What can hang from each mark:
vafov: dipa nopo
mibidap: fupi raso
lita: dipa raso
dipa: gudese lita vafov
gudese: dipa
raso: lita mibidap vede
fupi: gudese mibidap nopo

Every row comes from one small tree of marks. The marks that hang from a mark follow it in brackets, in alphabetical order. Every link used is in the known rows. Which tree was each row made from?
Known rows:
mibidap{fupi{gudese} raso}: [-24.0   1.2 -10.7 -12.9  -1.1   2.0  -0.1  -7.1   2.3  23.8  -8.4  -1.1
  -5.3   7.9  19.3  10.6  13.7  37.5  -4.2 -18.1  -1.4   9.0   4.2]
mibidap{fupi{nopo} raso{lita vede}}: [-17.9  -7.6  -6.5  29.2   8.8   3.5  -0.4  -2.8 -14.2  -3.4 -10.8  -1.1
 -18.3   0.7  16.9  23.9  10.4  37.7  16.2 -31.5   7.2   6.7   7.4]
fupi{gudese{dipa{lita vafov}} mibidap{raso} nopo}: [-19.0  10.6 -10.7   3.7  -9.6  -9.7  25.4 -19.9  -7.4  85.6 -19.2  18.9
 -37.3  23.8  16.4   7.3  24.2  47.0 -53.6  23.2 -15.7  11.2  17.3]
dipa{gudese lita{raso{vede}} vafov{nopo}}: [  4.3  15.6   3.6 -16.9 -14.0  -9.4   0.5  10.2  36.2  18.4 -15.4  30.5
 -16.1  31.0  24.5  -9.2  19.7   6.2 -34.8   3.2  -2.1   0.0   0.4]
mibidap{raso{vede}}: [  2.5  -1.3  -1.1  18.9   3.4   3.9   2.1  15.6 -10.7 -15.5  -4.8   0.4
  -9.8  -5.9  23.4  22.7 -10.3  22.5 -33.9 -36.8  14.4   6.6   0.5]
gudese{dipa{lita{raso}}}: [  4.5  -6.1  -8.7   2.6 -13.8  -4.1   7.8  -7.6  26.2   8.0  -4.9  10.3
   0.9  20.9   8.7  -2.2  -6.7   1.6  13.1   6.5  -9.6  -6.1  -2.8]
mibidap{raso}: [  3.6  -1.0  -1.5  14.5  -3.9   3.5   1.4   5.4  -2.1  -6.7   0.0   0.5
  -3.7  -5.3  13.5  15.9  -6.3  15.9 -32.2 -14.2   5.6   6.0   3.2]
fupi{gudese{dipa} mibidap{raso{lita vede}} nopo}: [-20.6   4.8  -8.7  26.2   1.9  -6.9  16.0 -11.9 -25.3  70.3 -14.1  14.0
 -45.7  16.5  19.6  17.2  20.8  60.2 -39.9   0.4 -11.2  11.9  17.7]
mibidap{fupi{gudese} raso{lita}}: [-24.7  -4.0 -10.3   8.8   2.8   4.8  -5.1  -0.6   3.6  18.7  -2.5   3.2
 -14.2   8.9  17.8  12.2  12.6  45.7  -6.2 -14.0  -5.1  10.4   7.6]
lita{raso{mibidap{fupi{gudese nopo}} vede}}: [-11.2  13.5 -12.5  30.4 -15.8   0.8 -19.4   0.8   1.1  11.2 -12.9   8.9
  -0.2   6.4  19.6   2.4   7.7  29.4  31.0 -42.7   7.6  -1.9  -5.1]
lita{dipa{gudese vafov} raso{vede}}: [  9.6  14.2  -7.8  17.2  -2.0 -11.8  -7.3   4.5  29.0  -9.0   1.4  18.5
 -10.4  28.8  21.8  -1.6   0.8  12.8 -13.7  -2.5  -9.5   4.4 -19.2]
vafov{dipa{lita{raso}} nopo}: [  1.9   8.6  13.6  -1.9  -9.0  -3.3  -1.6  -9.0  54.9  18.7  -4.0   8.0
 -33.6  12.1   0.1   3.0  10.8  -4.9 -32.0 -27.9   2.9  -7.2  -1.7]
gudese{dipa{lita{raso} vafov}}: [  3.4   2.1  -5.8  -6.4 -10.7  -7.2  11.7 -13.6  23.0  15.7 -14.9  13.6
   1.2  27.4  13.0  -7.2  -1.7   1.0  -5.8  20.2 -17.3  -1.5  -4.4]
vafov{dipa}: [ -2.4   2.7   0.3  -2.4  11.7   1.9   6.8  -4.1  27.5   5.8   2.9   1.2
 -13.2   9.2   3.9   6.2   2.6  -7.7 -11.3 -20.7  -5.4  -1.4  -3.9]
dipa{gudese lita{raso} vafov}: [  5.9  10.2  -9.6  -8.8 -15.0  -3.4   5.2   9.7  36.3  17.6  -5.1  33.3
  -4.8  32.9  21.7 -12.6  12.3   0.3 -19.7  18.3  -8.4   0.6   1.2]
lita{dipa{gudese vafov} raso{mibidap{fupi} vede}}: [ -3.3  21.8 -16.7  14.0  -8.1 -11.5 -13.8  14.1  44.5 -13.3  -0.3  20.2
  15.1  32.1  29.4  -6.0   8.9  18.6  14.9  -9.8 -11.5   3.5 -20.8]
mibidap{fupi{gudese nopo}}: [-29.1  -0.3  -9.0 -16.1   0.8  -5.3   2.3 -29.4  -4.0  42.0 -14.5  -2.0
  -6.9  12.8  -2.3  -2.3  27.9  21.9  40.3   1.1  -9.4   1.8   4.6]
vafov{dipa{gudese lita{raso{mibidap vede}}} nopo}: [ -0.1  12.2   7.5  -9.7  -7.7  -6.5  -3.4  10.0  66.8  12.8  -2.4  18.6
 -17.7  24.2  17.3   1.2  19.6  -0.1 -23.3 -34.8   0.1  -7.0  -2.0]
fupi{gudese}: [-13.2   0.7  -5.4  -6.4  -1.0  -2.8  -0.9  -7.7   0.8  38.0  -3.6   5.3
 -11.1   9.7   4.0  -2.0   8.9  19.8 -16.6   1.5  -8.2   4.2   1.5]
mibidap{fupi{nopo} raso{lita{dipa{vafov}} vede}}: [-16.2  -4.2  -7.7  29.3  10.9  -2.3   2.4  -4.0   1.6  -8.1  -8.4   1.2
 -18.1   9.2  15.7  21.7   9.2  35.9   5.9 -17.0  -0.9   9.7   0.2]
lita{raso{mibidap{fupi}}}: [ -4.9  15.1 -10.9  22.8 -21.6   3.1 -21.5   1.0  14.0   1.5  -3.9   7.8
  12.4   4.1  12.8  -5.9   4.6  16.0  32.8 -23.0   3.2  -3.5  -5.0]

Which tree is each row?
[-16.5  -5.2  -6.6  17.4  10.8   7.4  -4.0  14.3  -5.5 -16.0  -5.1  -1.3
 -12.9   1.5  25.3  20.7   2.1  38.4   3.5 -36.9   9.5   8.1   4.0] -> mibidap{fupi raso{lita vede}}
[  0.1   9.9  10.2 -18.6 -11.1  -7.2   8.7  -0.9  29.7  19.0 -15.4  13.6
 -12.0  14.3   0.1  -8.7  10.7  -6.3 -45.6  21.3  -2.6   0.9   1.6] -> dipa{lita vafov{nopo}}
[ -6.1  10.5  -1.9  26.4  -1.1  -0.4  13.8   0.0 -30.8  32.4  -9.4   5.9
 -35.6  -6.2  12.4  18.8  12.2  34.8 -32.5 -13.9  12.2   7.6  16.2] -> fupi{mibidap{raso{vede}} nopo}
[ -0.9   3.0   4.4 -27.5  -6.2 -13.1  15.1 -13.8  27.9  18.3 -18.7   8.8
   2.6  26.7   7.5  -7.6   7.8  -2.8 -18.1  28.0 -19.2  -0.5  -2.3] -> gudese{dipa{lita vafov{nopo}}}
[-25.6   0.5 -15.8  26.4  -4.7  -2.3 -11.3   3.4  20.4  17.1  -2.6  10.8
  17.9  16.6   6.6  -3.8  19.9  29.3  43.3   4.8 -19.8   1.8   4.3] -> raso{lita mibidap{fupi{gudese{dipa} nopo}}}
[ -1.7   5.3  14.7 -15.3  -1.5  -4.9   5.4  -4.6  56.0  15.7  -2.8   4.9
 -26.2  12.0  -2.8   3.6  12.7 -10.1 -35.2 -19.8   0.4  -6.1  -0.3] -> vafov{dipa{lita} nopo}
[ 10.0  18.2   4.7  18.5 -14.2 -13.7 -12.3 -17.9  31.9   2.6  -1.8   8.3
 -16.3  17.1  -0.5  -6.5   1.3   6.7 -27.2  13.7 -12.3   2.6 -17.9] -> lita{dipa{vafov{nopo}} raso}
[ 10.4  14.0  -4.7  27.2 -11.5  -9.1  -9.0 -12.3  28.9  -2.9   3.0  10.5
 -11.1  17.6   1.6  -5.3  -6.0   6.1 -17.6  14.1 -12.1   3.0 -18.4] -> lita{dipa{vafov} raso}
[  4.9  15.8   3.8 -20.3 -19.2 -10.2  -0.1   1.5  41.5  24.8 -12.1  30.6
 -11.4  31.7  17.9 -14.7  22.6   2.1 -33.4  18.4  -8.2  -0.5   1.9] -> dipa{gudese lita{raso} vafov{nopo}}
[-14.2  -5.8 -10.6  15.8  12.5   1.5  -2.1  18.9  16.1 -23.1   3.9   3.6
  -8.4  12.6  26.6  19.9   3.9  36.5   4.5 -25.6   2.0   9.1  -1.3] -> mibidap{fupi raso{lita{dipa{gudese}} vede}}
[  4.6   0.4   2.5  24.0   1.3  -4.4  -2.7   9.9  21.1 -11.1   6.9  10.2
 -12.0   9.8  13.3  13.3   1.3  22.0 -47.0   7.5  -9.2  10.2   0.2] -> mibidap{raso{lita{dipa{gudese vafov{nopo}}}}}
[  2.6   0.4  -8.9   2.8   1.8   2.6   7.1  12.8  52.7   6.1   6.7  20.2
 -20.1  25.3  20.2   5.1   4.2  -3.0  -7.4 -32.5   0.8  -5.5  -2.1] -> vafov{dipa{gudese lita{raso{vede}}}}
[-20.3   8.5 -12.5  10.0  -0.4  -1.3  -6.2  16.4   5.0  -9.5 -13.7   1.5
  24.7   3.7  18.6   5.8  11.8  17.0  46.0 -38.4   8.7  -0.7  -3.4] -> raso{mibidap{fupi{nopo}} vede}
[ -9.4  15.0 -12.8  20.8 -22.0   2.3 -21.5  -1.5  12.8  14.0  -4.9   9.7
   8.5   7.6  13.9  -6.6   7.6  23.1  26.7 -23.5  -0.1  -2.1  -4.0] -> lita{raso{mibidap{fupi{gudese}}}}
[-16.2  -1.6  -7.1   2.3  -2.2   0.2   3.9 -19.0  -6.6   9.4 -12.0  -5.2
  -2.7   0.0   8.6  14.8  15.1  24.2  19.5 -13.2   2.3   4.7   6.4] -> mibidap{fupi{nopo} raso}
[  1.2   0.1   3.0  16.6   7.8  -9.7  -4.9   7.6  32.0  -7.5  11.3  14.4
 -10.8  21.4   0.4  -4.1   9.3   8.9 -19.7  31.6 -21.9   6.1  -3.8] -> raso{lita{dipa{gudese vafov{nopo}}}}
[  2.9  20.7  -0.5 -14.9 -24.6  -9.8  -4.6  12.0  51.0  20.8 -10.9  33.5
   4.2  31.8  21.7 -16.1  23.7   3.1 -27.2  15.1  -9.1  -0.7   0.8] -> dipa{gudese lita{raso{mibidap}} vafov{nopo}}
[ -6.0  12.9 -17.6  35.7 -14.2  -6.1 -18.9  10.9  40.4 -10.2   5.0   9.7
   5.0  16.6  16.8   1.4  -3.7  25.7  21.4 -29.8  -0.5   0.2 -19.9] -> lita{dipa raso{mibidap{fupi{gudese}} vede}}
[  5.5  -6.9  -5.3  33.9   1.7   0.3  -2.2  15.9  19.2 -18.3  15.2   9.6
  -8.4   6.6  13.2  15.8  -6.5  22.1 -31.4   0.8  -5.8   8.2   0.9] -> mibidap{raso{lita{dipa{gudese}}}}
[-10.1  14.0 -12.6  25.8 -23.1   0.2 -20.0  -9.8   9.0  20.1  -7.8   9.2
   6.2   7.3  10.0  -5.3  11.4  23.4  32.6 -20.5  -1.1  -2.8  -2.4] -> lita{raso{mibidap{fupi{gudese nopo}}}}
[  3.0   7.3  -5.9 -13.2   6.2 -15.0   7.0   3.8  39.7  -6.0   8.5  13.2
   8.7  29.0   6.6  -7.3   8.3  -4.4 -16.6  36.8 -23.2   6.3 -13.4] -> lita{dipa{gudese vafov}}
[-21.2  21.4   0.6 -30.6  -0.4 -10.9  13.4 -10.3  -5.9  75.9 -17.2  11.5
 -28.0  25.5  17.5  -8.5  26.3  39.3 -54.5  24.8 -20.6  11.3   9.2] -> fupi{gudese{dipa{vafov{nopo}}} mibidap}
[-25.1   9.8 -15.2  -0.4 -11.2  -3.6  -7.4  -1.4  16.7  21.2  -8.1   4.9
  27.5   9.3   6.5  -5.5  21.4  17.6  41.1  -7.0  -8.2   0.3   0.7] -> raso{mibidap{fupi{gudese nopo}}}
[  8.8  18.0   1.8   9.5  -4.9 -16.3 -10.8  -0.6  33.5  -4.2  -3.3  16.8
 -15.6  28.1  19.1  -2.3   8.2  13.5 -22.4  -1.7  -9.7   3.6 -18.2] -> lita{dipa{gudese vafov{nopo}} raso{vede}}
[-26.2  -3.4 -12.0  -9.2  -2.1  -5.9   7.9 -30.0  -2.2  38.1 -18.2  -1.9
  -5.3  15.6  14.8  12.7  21.5  37.9  15.2  -5.8 -12.1   6.9   6.1] -> mibidap{fupi{gudese{dipa} nopo} raso}
[  1.9   9.3  10.3 -15.9  -7.2  -6.8  -0.6  -2.0  64.2  20.0  -0.6  16.7
 -26.7  24.5   9.7  -1.1  21.1  -4.4 -26.2 -21.6  -3.6  -7.0   0.3] -> vafov{dipa{gudese lita{raso}} nopo}
[ -0.6  -2.7  -7.9 -12.6   5.7   1.1  13.6  11.8  56.9   7.8   9.9  17.9
  -9.9  25.2  12.4   2.2   7.9 -10.8  -8.6 -13.7  -5.5  -4.5   0.6] -> vafov{dipa{gudese lita}}
